What can hang from each mark
K114: K836 K965
K654: K365
K365: K207 K654
K643: K922 K965
K194: K247
K922: K643
K973: K965
K207: K365 K836
K836: K114 K207 K965
K247: K194 K965
K965: K114 K247 K643 K836

Every row comes from one small tree of marks. Brackets hold a mark, then the marks that hang from it, in the order of their numbers. Every link used is in the known rows. Which tree was each row made from?
Known rows
(K836 K207 K965): [-1.53 -2.64  0.90  0.24 -0.50 -0.91  1.11  2.93  0.58 -0.29 -1.89  1.62
 -0.68 -0.89 -1.07 -2.68 -1.00 -1.18  1.17  0.12  0.59  0.25 -0.40  0.50
 -0.14 -2.24 -0.93 -0.81 -1.17]
(K114 (K965 (K247 K194) (K643 K922) (K836 K207))): [ 1.32  1.05  0.13 -0.40 -0.69  2.90 -0.67 -2.71 -1.54  1.75  2.30  0.60
 -0.45  0.85  0.62  1.06  0.10 -1.05  0.53  1.82  0.47  1.86 -0.58 -0.50
  1.32 -0.03  0.75  0.47  2.19]
(K114 (K836 K207) (K965 K643)): [ 1.98  0.45  1.44  0.68 -0.88  1.04 -0.48  1.50 -2.10 -0.11  1.31  2.51
 -1.05 -2.51  1.32 -2.06  0.01 -1.79  3.70  0.23 -0.42 -3.10  2.13  0.35
  0.20 -2.08  0.77 -1.02  2.67]
(K643 K922 (K965 K247 K836)): [-3.31  1.45 -0.34 -2.90  0.82  2.98 -1.27 -4.88 -1.41  2.21  2.57 -1.82
 -0.21  0.39  0.33  1.89  0.48  1.65 -1.24  1.74 -0.99  1.39  0.19 -1.33
  2.28 -0.77  2.67 -0.79  0.77]
(K836 K207 (K965 K643)): [-0.94 -1.58  0.23  1.14 -1.14  0.38  1.00  3.50  0.56  0.22 -0.86  2.66
 -1.04 -0.77 -0.09 -3.11 -0.84  0.38  0.18  1.78  0.14  1.04 -0.34  0.64
 -0.41 -0.61 -0.07 -0.74 -1.57]
(K965 K643): [-1.34  0.11 -0.34  1.09 -0.10 -0.66 -0.58  0.91  1.10 -0.58  0.44 -0.31
 -0.60 -0.40  1.30 -0.40 -0.39  1.97  1.59  1.45 -0.85 -1.81  1.35 -0.80
  1.13  0.97  3.83  0.11 -0.08]
(K194 (K247 (K965 (K836 (K207 K365))))): [ 0.75  1.69  0.72 -1.10  2.10 -2.17  0.48 -1.54  1.75  1.93 -0.20 -0.54
  0.23  0.81 -2.60  1.91  0.23 -0.92  0.55 -2.65 -1.21  1.25  1.77  0.36
  0.40 -0.97 -2.70  1.36 -2.10]
(K114 (K836 K207)): [ 0.04 -0.75  1.80  0.16  0.05 -2.12 -0.05  1.60 -1.26  0.04 -0.53  2.13
 -0.10 -1.56  0.48 -2.03 -0.46 -1.05  2.76 -0.64 -0.26 -2.08  3.12  0.05
 -1.03 -4.14  1.08 -0.90  1.06]
(K365 (K207 (K836 K114)) K654): [-0.76 -1.76  0.85 -1.70  1.86 -1.79  0.65  3.02 -0.79 -1.66 -2.23  1.07
 -0.71 -1.81  0.30  3.48  0.33  0.76 -1.14 -2.66 -0.44  2.32  1.12 -0.50
 -0.95  0.09 -3.03  0.72 -0.40]
(K973 (K965 K247)): [-1.49 -1.27 -0.65 -0.21 -1.52 -1.39  0.03 -0.87  0.92 -0.95 -0.61 -1.89
  1.83  1.63  1.93 -0.23 -1.16 -0.34  2.35  2.02  0.05 -1.54 -3.20 -1.01
  1.58  1.75  1.53 -0.79  1.18]
(K654 (K365 K207)): [-0.92 -0.87  0.95 -0.76  2.63 -1.06  0.95  1.76 -0.64 -2.27 -0.03 -1.11
 -0.37 -0.71 -0.33 -1.51 -0.69 -0.74  1.49 -4.35 -1.29 -0.75  3.00 -0.40
 -1.06 -0.38  0.98 -0.19 -1.18]
(K973 (K965 K114 K247 K836)): [-1.75  0.82 -1.74  1.00 -2.22 -2.11 -0.22 -2.16  1.22  1.71  0.89 -2.42
  1.84  2.08  1.40 -1.94 -0.31 -0.66 -1.08  2.44 -0.63  0.65 -2.20  0.26
  1.03  2.86  3.36  0.37  0.45]
(K114 K836 (K965 K643)): [ 1.62  0.73  0.68  0.74 -1.20  1.28 -1.76  0.63 -1.34 -0.97  1.20  0.12
 -0.62 -2.28  2.00 -0.53  0.00 -1.16  3.71  0.16 -1.20 -4.75  1.58 -0.22
  1.16 -0.98  2.52 -0.80  3.30]
(K247 (K965 K114)): [-0.08  1.24 -0.04  0.93  0.38 -2.43  0.66 -1.39  2.68  0.91  0.22 -1.49
 -0.52  0.64  1.10 -0.45 -0.26 -1.81  1.09 -1.16 -2.07 -1.38  0.68 -0.78
 -0.01  0.53  1.65  0.14 -0.77]
(K654 (K365 (K207 K836))): [ 0.13 -0.32  1.04 -1.12  2.27 -1.53  1.12  1.66 -0.37 -2.98 -0.36 -1.21
 -0.28 -0.19 -1.25 -1.26 -0.43 -1.48  1.62 -5.81 -0.63 -0.34  2.79  0.26
 -1.18 -0.24 -0.88  0.33 -1.76]
(K836 K114 (K207 (K365 K654)) K965): [ 0.32 -3.38  0.77 -0.02  0.37 -0.20  1.31  5.28 -1.15 -1.85 -2.99  3.72
 -0.85 -2.09 -3.21  1.33  0.51 -0.30 -1.83 -1.19  2.37  2.25 -1.81  1.21
 -2.33 -1.83 -6.34 -0.12 -0.95]
(K207 K365 (K836 (K114 K965))): [ 1.82 -1.00  0.83 -0.51  0.98 -1.88 -0.40  1.18 -0.38 -4.85 -1.43 -0.05
 -0.63 -1.51 -3.51  4.19  1.65 -1.76  2.64 -3.98  3.40 -3.48 -0.57  0.90
  0.60  0.29 -4.31  1.31  1.87]
(K973 K965): [-1.18 -1.61 -0.27 -0.24 -1.51 -2.01 -0.35  0.15  1.15 -1.47 -0.99 -2.40
  0.80  0.39  1.48 -0.77 -0.70 -1.92  2.68 -0.98 -0.38 -2.23 -2.12 -0.79
  2.00  0.19  2.25 -0.84  1.10]
(K922 (K643 (K965 (K114 (K836 (K207 K365))) K247))): [-0.40  1.32  0.15 -0.23  1.41  1.59  1.04 -1.87 -0.57  0.08 -0.56  0.13
  0.79 -1.54  0.52 -4.15  0.08  2.27 -1.74  0.60 -0.20 -3.18  2.21  0.50
 -0.43 -0.59 -0.73 -0.48  0.88]
(K965 K114): [-1.68 -0.17 -0.08  1.01  0.28 -1.63 -0.26 -0.20  1.63 -0.16  0.19 -1.51
 -0.18 -0.11  0.60 -1.37 -0.13  0.32  1.21 -0.06 -0.54 -2.06  1.64 -0.20
  1.01  0.44  3.63  0.01 -0.61]
(K643 K922 (K965 (K247 K194) (K836 K207))): [-1.18  0.19  0.32 -3.07  1.34  2.73 -0.08 -4.71 -2.05  2.85  1.90 -0.75
 -0.23  1.71  0.10  1.68  0.28 -0.19 -1.08  0.41  0.34  3.31  0.14 -1.15
  1.07 -2.16  0.35 -0.57  0.24]
(K365 (K207 (K836 (K965 K643))) K654): [ 0.36 -0.91 -0.07 -1.18 -0.36  2.01  0.11  4.16  0.55 -0.71 -1.58  0.27
 -0.58 -1.77  0.69  0.42 -0.78  0.12 -1.20 -1.49 -1.86  2.87 -0.30  0.05
 -0.63  1.00 -2.34 -0.34 -2.58]
(K207 (K365 K654)): [ 0.73 -0.90 -0.01 -0.82  0.79  0.72 -0.87  1.52  0.96 -2.02 -0.94 -1.60
  0.11 -1.86 -1.89  2.40  0.14 -0.95  1.62 -3.05 -0.02 -1.64  0.43 -0.63
  0.39 -0.48 -1.38  0.03 -1.05]
(K247 K194 (K965 K114)): [ 2.17  0.27  0.06  0.97  0.68 -2.39  0.45 -2.24  2.64  0.83 -0.76 -2.69
 -0.06  2.49  1.57  0.93 -0.61 -3.43  1.47 -2.98 -1.16 -0.50  0.04 -1.16
 -0.30 -0.14  0.78  0.45 -0.50]
(K973 (K965 K247 K643 K836)): [-1.45  1.15 -2.01  1.01 -2.57 -1.15 -0.48 -1.21  0.82  1.23  1.10 -1.34
  1.54  1.92  2.04 -0.97 -0.51  1.01 -0.82  3.93 -0.81  0.92 -2.47 -0.20
  1.17  3.37  3.67  0.46  0.91]
(K207 (K836 K965)): [-0.72 -1.56  0.24  0.00 -1.12 -1.49 -0.26  1.74  1.70 -2.15 -2.31 -1.07
 -0.05 -0.17 -1.42 -0.62 -0.69 -1.10  1.64 -1.85  0.59 -0.96 -0.96  0.62
  0.89 -0.85 -0.97  0.06 -1.20]

Write each row's tree
[ 0.47  0.44 -0.75  0.56 -1.67 -2.01  0.25  0.06  0.86  0.81  0.57 -1.17
  0.65  0.54 -1.44 -2.76  0.58 -3.39 -0.76 -1.73  0.60  0.35 -0.86  1.50
  0.08  0.82  0.66  0.45 -0.70] | (K973 (K965 K114 (K836 (K207 K365))))
[-3.90  0.61 -0.11 -0.77  1.83 -1.00  1.28 -2.74  0.30  1.43 -1.07 -1.01
 -0.70 -1.99  0.55 -4.18  0.12  1.44 -2.25 -1.10 -1.24 -1.07  3.22 -0.23
  1.97 -1.66  2.25  1.03  1.05] | (K922 (K643 (K965 (K836 K207))))
[-1.06 -2.58  1.69  0.09  1.39 -2.58  1.42  1.38 -1.88 -1.57 -0.87  3.15
 -1.61 -1.90 -0.57  1.22  0.84 -0.89  2.07 -0.36  2.15 -1.34  0.62  0.02
  0.51 -1.59 -1.87  0.38  3.00] | (K836 (K114 K965) K207)
[-0.44 -2.20  1.32  0.09  1.95 -3.26  1.27  2.78 -1.10 -2.45 -1.59  3.28
 -0.78 -1.35 -2.80  1.84  1.11  0.48  0.33 -1.08  3.04 -0.75  0.83  0.58
 -1.56 -1.39 -3.19  0.83  0.51] | (K836 K114 (K207 K365))
[-3.02  1.15 -0.03 -2.97  0.84  2.28 -1.67 -3.88 -1.15  1.70  2.26 -2.47
 -1.27 -0.70 -0.16  1.15  0.90  0.13 -0.89 -1.32 -1.40  0.56  1.34 -1.13
  2.75 -2.21  3.51 -0.77  0.55] | (K643 K922 (K965 K836))
[-0.87 -0.48 -0.58 -1.00  1.61  1.32  0.42 -3.71  0.02  1.28  0.90 -2.79
  0.67  2.36  1.83  0.81 -0.23  0.82  0.91  0.98  0.19 -0.33 -0.03 -1.15
  1.08  1.37  1.41 -0.61 -0.45] | (K643 (K965 K114 (K247 K194)))
[-0.11  0.35 -1.44  1.53 -2.54 -0.22 -0.37  0.58  1.53 -0.19  0.85 -1.54
  0.38  0.99  2.53 -2.63 -0.38 -0.25  0.49  1.18 -0.99 -1.16 -1.92  0.10
  1.30  2.94  3.74 -0.78 -0.20] | (K973 (K965 K114 K643))
[ 4.42  2.48  0.37  1.04 -1.23  1.55 -1.40 -1.85  0.51  1.52  1.37 -0.54
 -0.57  1.86  2.86  0.59 -0.22 -2.16 -0.12 -1.53 -2.40  0.34  0.05 -0.90
 -1.35 -1.46  1.64 -0.86  0.46] | (K247 K194 (K965 (K114 K836) (K643 K922)))
[ 1.61 -1.27 -0.15  0.31 -1.04  3.08  0.53  4.90  0.29 -0.65 -1.04  2.32
 -0.68 -1.82 -2.12 -1.19 -0.35 -0.46 -0.63 -0.37  0.42  1.80 -1.23  1.01
 -1.41 -0.24 -3.70 -0.78 -2.90] | (K836 (K207 (K365 K654)) (K965 K643))
[ 0.30  1.03  0.25 -0.70  1.33  2.59  0.79 -0.43 -0.61  0.15 -1.01 -0.39
 -0.25 -3.30  0.36 -4.00  0.33  0.59 -2.16 -2.80 -1.50 -2.33  2.97  0.42
 -0.33 -2.05 -1.41 -0.68  0.26] | (K922 (K643 (K965 (K114 (K836 (K207 (K365 K654)))))))
[ 2.47  3.11 -0.85  1.10 -0.89  0.32 -0.99 -3.46  1.75  3.05  1.89 -1.82
 -0.85  2.55  1.55  0.85  0.26 -1.99 -2.42 -1.42 -2.38  2.79  0.04 -0.66
 -0.28  0.35  2.85  0.96 -0.53] | (K247 K194 (K965 K114 (K643 K922) K836))
[ 0.17 -1.78  1.49  0.48 -1.27 -0.86  0.03  3.23 -1.08  0.04 -1.58  2.32
 -0.16 -1.78 -0.11 -3.16 -0.88 -1.45  1.45 -0.13 -0.14 -1.16  0.91  0.86
 -1.48 -4.35 -0.55 -1.41  0.31] | (K114 (K836 K207 K965))
[-1.39 -0.31 -0.59  0.24 -2.09  3.54 -1.16  0.91  0.36 -0.26  0.31  0.71
 -0.01  0.40  0.91 -0.09 -1.11  2.92 -0.86  4.44 -0.52  1.04 -3.04 -0.45
  0.63  0.81  1.28 -1.41 -0.51] | (K836 (K965 K247 (K643 K922)))
[ 0.60  0.20 -0.19 -0.06 -0.44  2.74 -1.40 -1.87 -0.10 -0.04  0.96 -0.47
  0.46  2.31  2.08  2.51 -0.83  2.57  0.48  2.91  0.13  0.97 -1.43 -1.73
  0.82  0.77  2.23 -0.47  0.56] | (K965 (K247 K194) (K643 K922))
[-0.83 -0.18 -1.32  0.78 -2.30 -0.13 -0.13 -0.13  0.91 -0.54  0.38 -0.92
  1.53  1.79  2.66 -0.66 -1.06  1.37  1.36  3.90 -0.40 -0.82 -3.35 -0.82
  1.29  3.38  2.31 -0.80  0.80] | (K973 (K965 K247 K643))
[-0.59  0.70 -1.11  1.57  0.18 -2.29 -0.33 -3.13  1.11  2.43  0.49 -2.32
  1.47  2.77  0.63  0.14 -0.23  0.36 -1.25  1.63  0.11  1.45  0.70 -0.18
 -0.06  1.50  3.47  1.76 -0.16] | (K965 K114 (K247 K194) K836)
[ 2.27  3.42  0.33  1.04 -1.51  1.38 -1.32 -1.02  0.60  1.61  2.27  0.53
 -0.97  0.04  2.31 -0.69  0.02 -0.48 -0.54  0.25 -3.17 -0.73  0.83 -0.44
 -0.94 -0.78  2.46 -1.28  0.19] | (K247 (K965 (K114 K836) (K643 K922)))
[-2.01 -2.12 -0.42  1.87 -0.73 -1.17  0.10  3.69 -0.06 -1.41 -1.84  2.36
 -1.01 -0.71  0.38  0.53  0.01  3.11 -1.79  2.62  0.66  0.64 -1.74  0.41
 -0.57  0.79  0.15  0.29  0.54] | (K836 K114 (K965 K643))
[ 2.56  1.72 -0.04  1.22 -1.52  3.29 -2.06 -1.63 -1.11  1.11  1.95  0.40
  0.84  1.97  3.09  0.27 -0.52  2.02 -0.77  3.21 -0.65  0.50 -0.12 -0.47
 -1.07 -0.01  2.91 -1.11  0.76] | (K965 (K114 K836) (K247 K194) (K643 K922))
[ 0.77  0.79  0.59 -0.92  2.50 -2.10  0.89 -0.21  0.39  1.89 -1.05  1.27
 -0.09  0.15 -2.54  4.18  0.81  0.27 -1.86 -2.60 -0.90  3.69  1.00  0.39
 -0.77 -0.96 -5.30  1.76 -1.67] | (K194 (K247 (K965 (K836 K114 (K207 (K365 K654))))))
[-3.14  1.76 -1.30 -0.64  1.03  0.28  0.14 -4.05 -0.06  3.10  2.28 -2.30
  0.36  1.03  0.64 -0.56  0.51  1.76 -1.63  2.34 -0.94  0.51  1.36 -0.23
  1.25  1.95  3.42  0.27 -0.48] | (K643 (K965 K114 K247 K836))
[ 1.08  2.35 -1.12  1.44 -0.43  0.87  0.18  1.36  0.56  2.32  2.00  1.22
 -0.60 -0.97 -1.75 -1.98  1.03  0.24 -3.27  0.00 -0.62  2.69  2.32  1.46
 -1.37  1.37  0.67  1.23 -2.67] | (K965 K114 K643 (K836 (K207 (K365 K654))))
[ 2.38  0.46  0.92  0.06 -2.04  3.68 -1.11  2.78 -1.81 -0.44  0.43  3.59
  0.24 -0.99 -1.05 -1.21 -0.42  0.81 -0.37  2.44  0.67  0.16 -1.26  1.09
 -2.43 -2.18 -2.40 -1.97 -0.26] | (K114 (K836 (K207 K365) (K965 K247 (K643 K922))))
[-2.49  1.32 -1.39  0.25  1.53 -0.01  0.54 -5.04  1.02  2.00 -0.71 -3.52
  0.95  0.90  2.03 -2.62 -0.20  2.30 -3.43  0.56 -1.01 -0.45  1.49 -0.53
  1.60  1.00  3.07  1.53  1.12] | (K922 (K643 (K965 K114 (K247 K194) K836)))
[ 0.79 -0.95  0.65 -0.12  1.19 -3.38 -0.22  1.84  0.26 -4.29 -2.01  0.43
 -0.10 -0.58 -3.53  3.79  1.33  0.17  0.98 -3.30  3.02 -2.06  0.01  0.87
 -0.54  0.06 -3.51  1.59  0.28] | (K207 K365 (K836 K114))
[ 2.73 -1.58  0.73  0.54  1.39  0.13  1.13  1.33 -2.09 -2.09 -0.37  3.26
 -0.35  0.27 -1.25  3.53  0.94  0.07  1.19  1.17  3.92 -0.28 -1.47  0.34
 -1.24  1.31 -4.64  0.98  2.30] | (K836 (K114 (K965 (K247 K194) K643)) (K207 K365))
[-2.16 -0.02 -0.12 -1.53  2.46 -1.12  1.35 -1.66 -2.21  1.19  0.72  1.55
 -0.09  0.15 -2.15  2.23  1.46  1.86 -2.14  1.69  2.04  1.55  0.77  0.31
 -0.71  0.37 -2.36  0.86  0.53] | (K643 (K965 K247 (K836 K114 (K207 K365))))
[ 1.57 -0.07 -0.50  0.40 -1.07  0.21 -0.23  1.38  1.97 -2.37 -1.27 -1.15
  1.07  0.82 -3.23 -0.02 -0.04 -0.43  0.20 -0.63  2.28 -0.98 -2.35  1.74
 -0.86  1.94 -3.53  0.29 -2.55] | (K207 K365 (K836 (K965 K114 K247)))
[ 0.46  1.17 -1.32  0.52 -2.06 -0.48  0.37  0.03  0.19  0.84  1.10  0.44
  1.39  1.51 -0.38 -1.22 -0.04 -0.21 -0.89  2.68  0.77  1.34 -2.34  0.79
 -0.28  2.81  0.09  0.48 -0.20] | (K973 (K965 K247 K643 (K836 (K207 K365))))
[ 0.63 -1.12  0.33  0.15  0.27  1.62 -0.82 -1.06 -1.96 -1.55  0.38  1.32
 -0.62  0.65  1.62  4.64  0.49  1.65  0.45  2.40  1.74 -0.09 -2.25 -1.19
  1.03  0.93 -0.31  0.23  3.90] | (K836 (K114 (K965 (K247 K194) (K643 K922))))
[ 2.86 -2.58 -0.29 -0.25 -0.09  0.10  0.11  2.59 -0.12 -3.35 -3.63  0.46
  1.07  0.96 -3.00  5.01  0.19 -0.21 -1.38 -2.08  3.12  2.30 -4.11  0.84
 -1.99  0.52 -7.92  0.98 -1.06] | (K207 (K365 K654) (K836 K114 (K965 (K247 K194))))
[ 1.21  0.88  0.24 -1.48  1.13  3.51  0.57 -0.88 -2.07  1.60  1.63  0.59
  0.60 -0.80 -0.16 -0.43  0.37  0.19 -0.11  0.48 -0.29 -0.03  1.12  0.20
 -1.45 -0.49 -2.55 -1.74 -1.08] | (K643 (K965 (K114 (K836 (K207 (K365 K654)))) K247))
[ 0.05  1.52 -0.76  0.59  0.27 -0.15  0.80 -0.56  0.25  2.39  1.22  0.76
  0.92  0.09 -2.16 -0.64  0.55  0.24 -2.65  1.24  0.40  2.73  1.23  1.06
 -1.59  1.32 -1.13  1.19 -2.12] | (K965 K114 K247 (K836 (K207 (K365 K654))))
